Each row was made from one path, in order. Every step used is in the known rows, and no mark comes twice. Write each row's path.
Known rows
bovu fubu vada bazof kivul: -15 -37  20 -36 -52  17 -26  -6 -18  75 -44  -9 -21  25 -14  -1 -16 -21  11 -24   4 -38  16   6  64  46
bovu vada bazof fubu tapevem:  -7  32   7  -2   0  13 -23 -17  40  41  -8  21 -26  -9  -7   0  36 -15  23  -7  -8 -48 -36 -33  36  28
fubu tapevem vada bazof: -30 -22  -8  -5  19  21  70 -11  36  40 -39   0 -54   5 -14   3  10  30   4  -3 -18 -20 -13  -8  12  -1
fubu tapevem bazof:  18 -48 -28  -1  -5  25  26  19  20  48 -41  24 -39  14 -61  16 -17  29  17  17 -35 -41  -2  20  -9  11
vada bovu bazof:   3 -42  13 -37  16  19 -16   8  -3  27 -16  -4 -50  25   4 -21 -33  43   4  -9 -14 -21 -43   2  14  44
kivul vada bovu: -15 -57  16 -47 -17 -10  21 -52   5  22  -7 -29 -48  31 -75 -19   3  24 -13 -13   5   3 -56 -11  -6  -4
bazof kivul bovu fubu:  11 -60  21 -36 -83  15 -16 -17 -31  85 -56 -19 -15  18 -76 -14 -33  -7   4  14 -18 -36   0 -23  46  40
kivul vada bazof fubu bovu tapevem:  -36   10   32  -38    3  -25    8  -41   45   49    1   -8  -39   11 -105  -22   -5   12  -10  -17   16   -4  -41  -20   28  -32
tapevem kivul bazof:  21 -19 -63 -46 -22 -21 -13   8  19  44 -14  43  18   2 -38  36 -31  -1  16  -4 -59 -45   9  -1  17  35
bazof fubu:   2 -37  21 -38 -31 -10   8 -15  15  51  39   0  -9  -4 -53  23  -2  10  22  11 -29 -25 -30 -42  39  21
fubu tapevem:  20 -62 -15 -10 -35  15  39 -10  21  49 -22  16 -30  11 -26  21  -5  25   5  22 -33 -23  -3  14   0  17
fubu vada bazof kivul bovu tapevem: -18  10  25 -51 -35  11  11  13  22  41 -50  -8 -23  28 -44 -19 -23 -30 -30 -38   1   2  -9  42  28  17
fubu tapevem vada bazof kivul bovu: -23 -19   5  -8   6  23  67 -17  23  51 -71 -13 -50  11 -39 -22  -6  15  -5  -4 -23 -18 -24  -8  22   0
vada bovu bazof fubu tapevem:  13 -43  25 -20  40   8 -11  -5 -11  35  -7  -3 -48  30   9 -34 -30  40   7 -10 -23 -21 -75 -14  27  36
bovu bazof:  -2 -26 -10 -28  -7  13 -10  16  17  10  -7  23 -31   8 -12  19 -39  42  27  -2 -18 -27   3   7  31  35
kivul bazof:   6 -22 -80 -40 -24   9  17 -12   5  44 -13  18 -48   3 -49  21  -8   3  15   2 -26 -48   9  -1  11  17
bazof vada bovu tapevem:   3 -28  18 -37  31  -4   0  20 -33  18  -5 -17 -59  40  -7  24  16  18 -35  -4  11   2 -29 -13  -3  17
bovu fubu tapevem vada bazof kivul: -19 -51   8   0 -16  22  13 -15 -24  83 -47 -12 -53  15 -13  -8  -7  18  16   1   1 -44  -1 -39  52  24
bovu fubu tapevem kivul bazof:  21 -71 -45  -7 -29  -2 -28 -12 -34  85 -50  28  -4  24  -9  24  -7   6  21   7 -29 -68  19 -20  22  40
vada bovu:   6 -58  17 -47 -22  17   5  -5   3  55  -7 -17 -41  19 -22  -8  -7  26  -8   8 -18 -18 -39  -6  -2  38
vada bazof fubu bovu tapevem: -20  22  35 -36   2  -1  -8   4  53  87  -2   9 -25  -6 -59 -11 -18   9   1   4 -10 -30 -19 -16  43   5
bazof vada bovu fubu tapevem:  11 -69  12 -17  25   6  -9 -13 -59  45 -52 -20 -49  49  15  18  22  10  -9   1  -5 -30 -19 -16  20  36
kivul bovu tapevem vada: -42 -33   2 -40 -20   4  30   7  -9  37 -40 -32 -33  20 -73   6  39  17 -37   1  18 -12  -2 -28 -37 -10
fubu bovu:   5 -62  -2 -44 -49  -5  -4  -6  36  69 -35 -10 -15   0 -74  -2 -15  14 -14  37 -46 -38  23  41  21  11
vada bovu fubu tapevem:  11 -93  14 -18 -19  22 -15 -18 -41  88 -41 -19 -47  37   3 -17   5  26  -3  11  -4 -42 -31 -21   5  45
bovu bazof fubu:  -1 -19  11 -26  11  -3 -18   5  10  16  20  17 -22   7 -18  10 -36  33  35  -7 -22 -29 -28 -24  53  30

Which path is each row?
 -7 -47  18 -55 -15  -1   3  19 -12  23  -4 -29 -42  43  -8 -12   9  -4 -52 -28   9   8 -33  40 -15  20 : fubu vada bovu tapevem
 -2  22  25 -36 -39  27  14   5  53  71 -14  20 -35 -10 -47  -5 -61   8  22  -3 -22 -17 -11  -7  64  34 : vada bazof kivul
 -3 -18   5 -40 -28 -39 -11  19  18  26  30  20  -2  18 -69  28 -15  24 -27  -9   9   8 -14 -20 -19  -7 : bovu tapevem kivul vada
  0 -14  -9 -23  32   2 -11  18  -8 -19 -23  17 -37  24   5  39 -23  29  20 -11 -15 -20   6   8  42  31 : bovu bazof vada
-10  17  27 -40 -43  31  13  -7  43  78 -59   8 -22   0 -67 -16 -46  -4  14  -5 -22 -21 -10  -7  48  31 : vada bazof kivul bovu
  9   0 -30 -46  -2 -39 -21  35  -4  33  29  25  -2  20 -35  21 -14  -9 -26 -26 -11 -16 -17  -7   2   9 : bovu tapevem kivul bazof fubu vada
-25  11  -2 -29 -36  27 -21 -22  27  46 -82   0  -5   5 -49   1  50 -24   6  -5  -5 -50  -1 -13  -5  30 : kivul bovu vada bazof
 23 -10 -61 -43   9 -29 -13   9  -1  21 -27  39  13  15 -24  52 -19 -12  11 -12 -56 -40  12   0  26  31 : tapevem kivul bazof vada
-17  34  -5 -18 -24  24 -29  -4  47  34 -16  21 -28 -14 -11  15  33 -12  21  -6   1 -46  -5 -17  22  36 : bovu vada bazof
-25  -4   6 -51 -26  14  20   1  44  29 -35   3 -14  17 -16  13   0 -19  -3 -34 -13 -12   8  48  28  26 : fubu vada bazof
  5 -49  24 -42 -28 -22  -9 -18  24  71   8 -13  -5  -3 -76  -6  -9   5   1  27 -47 -38 -19  -7  48   9 : bazof fubu bovu
  0 -44   3 -40 -39 -12 -13  23  24  69  -9  -8 -33   6 -75  -4 -12  24 -40  33 -11 -23  18  29  -2  -5 : fubu bovu tapevem
  2 -40  22 -42 -11   9  -4  23  -8  56  18 -15 -59  25 -23 -10  -4  36 -35   5  16  -2 -43 -17 -26  21 : vada bovu tapevem
 -9  -4  24 -47  -5 -46 -18 -30  57  50 -21  21  35   6 -85   0 -32  -1   7 -16 -45 -20 -27  -6  42   1 : tapevem kivul vada bazof fubu bovu
  2   9  10 -27 -35   6 -42  -5  48  65 -47  -2 -28 -12 -55 -34 -12 -17  -8  18 -33 -49   1  28  54  23 : fubu bovu vada bazof kivul
 -1 -82  20 -37 -30  19 -30 -12 -38  84 -23 -24 -41  29  -9  -8   5  23   2   8   1 -42 -22 -31  12  51 : vada bovu fubu
   3  -15   -2  -20    9   -3  -43   18   21   51  -16    0  -20   -1 -101   -9    0   -2   18   15  -37  -68  -17   -5   27    9 : tapevem bazof fubu bovu vada
 12 -43  34 -44 -42  -8  16 -36  -1  35   4 -28 -56  22 -87 -42 -55  14 -13  -8 -12  11 -65 -10  43   9 : bazof kivul vada bovu
 16 -50  13 -14 -16  -6  26 -21  12  56  18   8 -19   6 -38  12  -2  15  16  15 -37 -26 -40 -29  30  13 : bazof fubu tapevem
-39 -52  12 -42  17   8  46  -7  -3  25  -6 -48 -62  12 -21 -12  21  34 -16  -6  -8 -11 -39 -30   2  10 : tapevem vada bovu
-14 -36   3 -41 -50   9   6   8  -2  56 -40 -10 -17  21 -77  15  21  10 -29  11  12 -16   5 -13 -38   6 : kivul bovu tapevem
-26  -2  22 -23   4 -10  36 -61  44  38  -9   5 -35  13 -80  -8  -2  12  16 -23   1  -7 -51 -28  32 -20 : kivul vada bazof fubu tapevem
-10   3  21 -50 -38  14  18   5  37  35 -30  -1 -22  15 -27  -9 -36 -26  -6 -35 -21  -3  -7  47  56  30 : fubu vada bazof kivul
-14  12  12 -39 -13 -29 -11  19  35  36  18  29  -5  14 -63  22 -21  22 -19 -19  14   6 -16 -22 -10  -6 : bovu tapevem kivul vada bazof
   0  -33   -7  -33  -14   -3  -24   45   24   69  -24   -2  -40    9 -102   -8  -23   26  -31   29  -13  -37   19   34   -9   -9 : fubu bovu tapevem bazof
 -5 -41  22 -49 -27 -18  11 -15   7  26  25 -14  -1  15 -37  14   9 -19   1 -18 -28 -15 -30   2  42  19 : bazof fubu vada
 -3 -32  13 -40  23   4 -11  21   0  34  -8 -13 -27  26 -70 -10 -10  -4   9 -22 -27 -36 -44   7  18  19 : tapevem bazof fubu vada bovu
 36 -34 -60 -12  15 -16  15  -1   1  31 -48  42  -4  24 -10  35 -16   0   3  -1 -60 -36  -1  17  13  20 : fubu tapevem kivul bazof vada
  1 -39   7 -44 -28 -43 -26   9  30  54 -14   1  -1  14 -92  -6 -23  18 -44  16 -20 -12   4  27  -2 -15 : fubu bovu tapevem kivul vada
 -39  -55    2  -14  -19   28   14  -34  -22   85 -111  -22  -21   27  -41   -5   39    2    5   -1    1  -54   10  -30    3   18 : kivul bovu fubu tapevem vada bazof
 -34   -2   28  -41   -3  -20   15  -59   51   48  -17   -9  -27    7 -104  -19   -7    6    7  -15   -6  -13  -38  -14   43  -22 : kivul vada bazof fubu bovu
 16 -40  18 -43 -76  13  12 -10   2  61 -43 -13 -16   9 -87 -14 -43  -4  -3  14 -35 -16 -12  -3  35  30 : bazof kivul bovu
 -2 -66  16 -19 -51  13  15 -22 -39  74 -70 -33 -34  23 -64 -27 -19   0  -5   9 -18 -32 -11 -27  42  23 : bazof kivul bovu fubu tapevem vada
-13 -81   0 -39 -61   6 -24 -10 -35  57 -32 -17 -11  30 -12  24  19 -14   3 -12   2 -43  28   9  29  41 : bovu fubu vada
 20 -51  28 -22  11 -35   6 -37   7  46   8   5   4  25 -44 -11 -13  12   2  -8 -43 -13 -78 -32  25   7 : bazof fubu tapevem kivul vada bovu
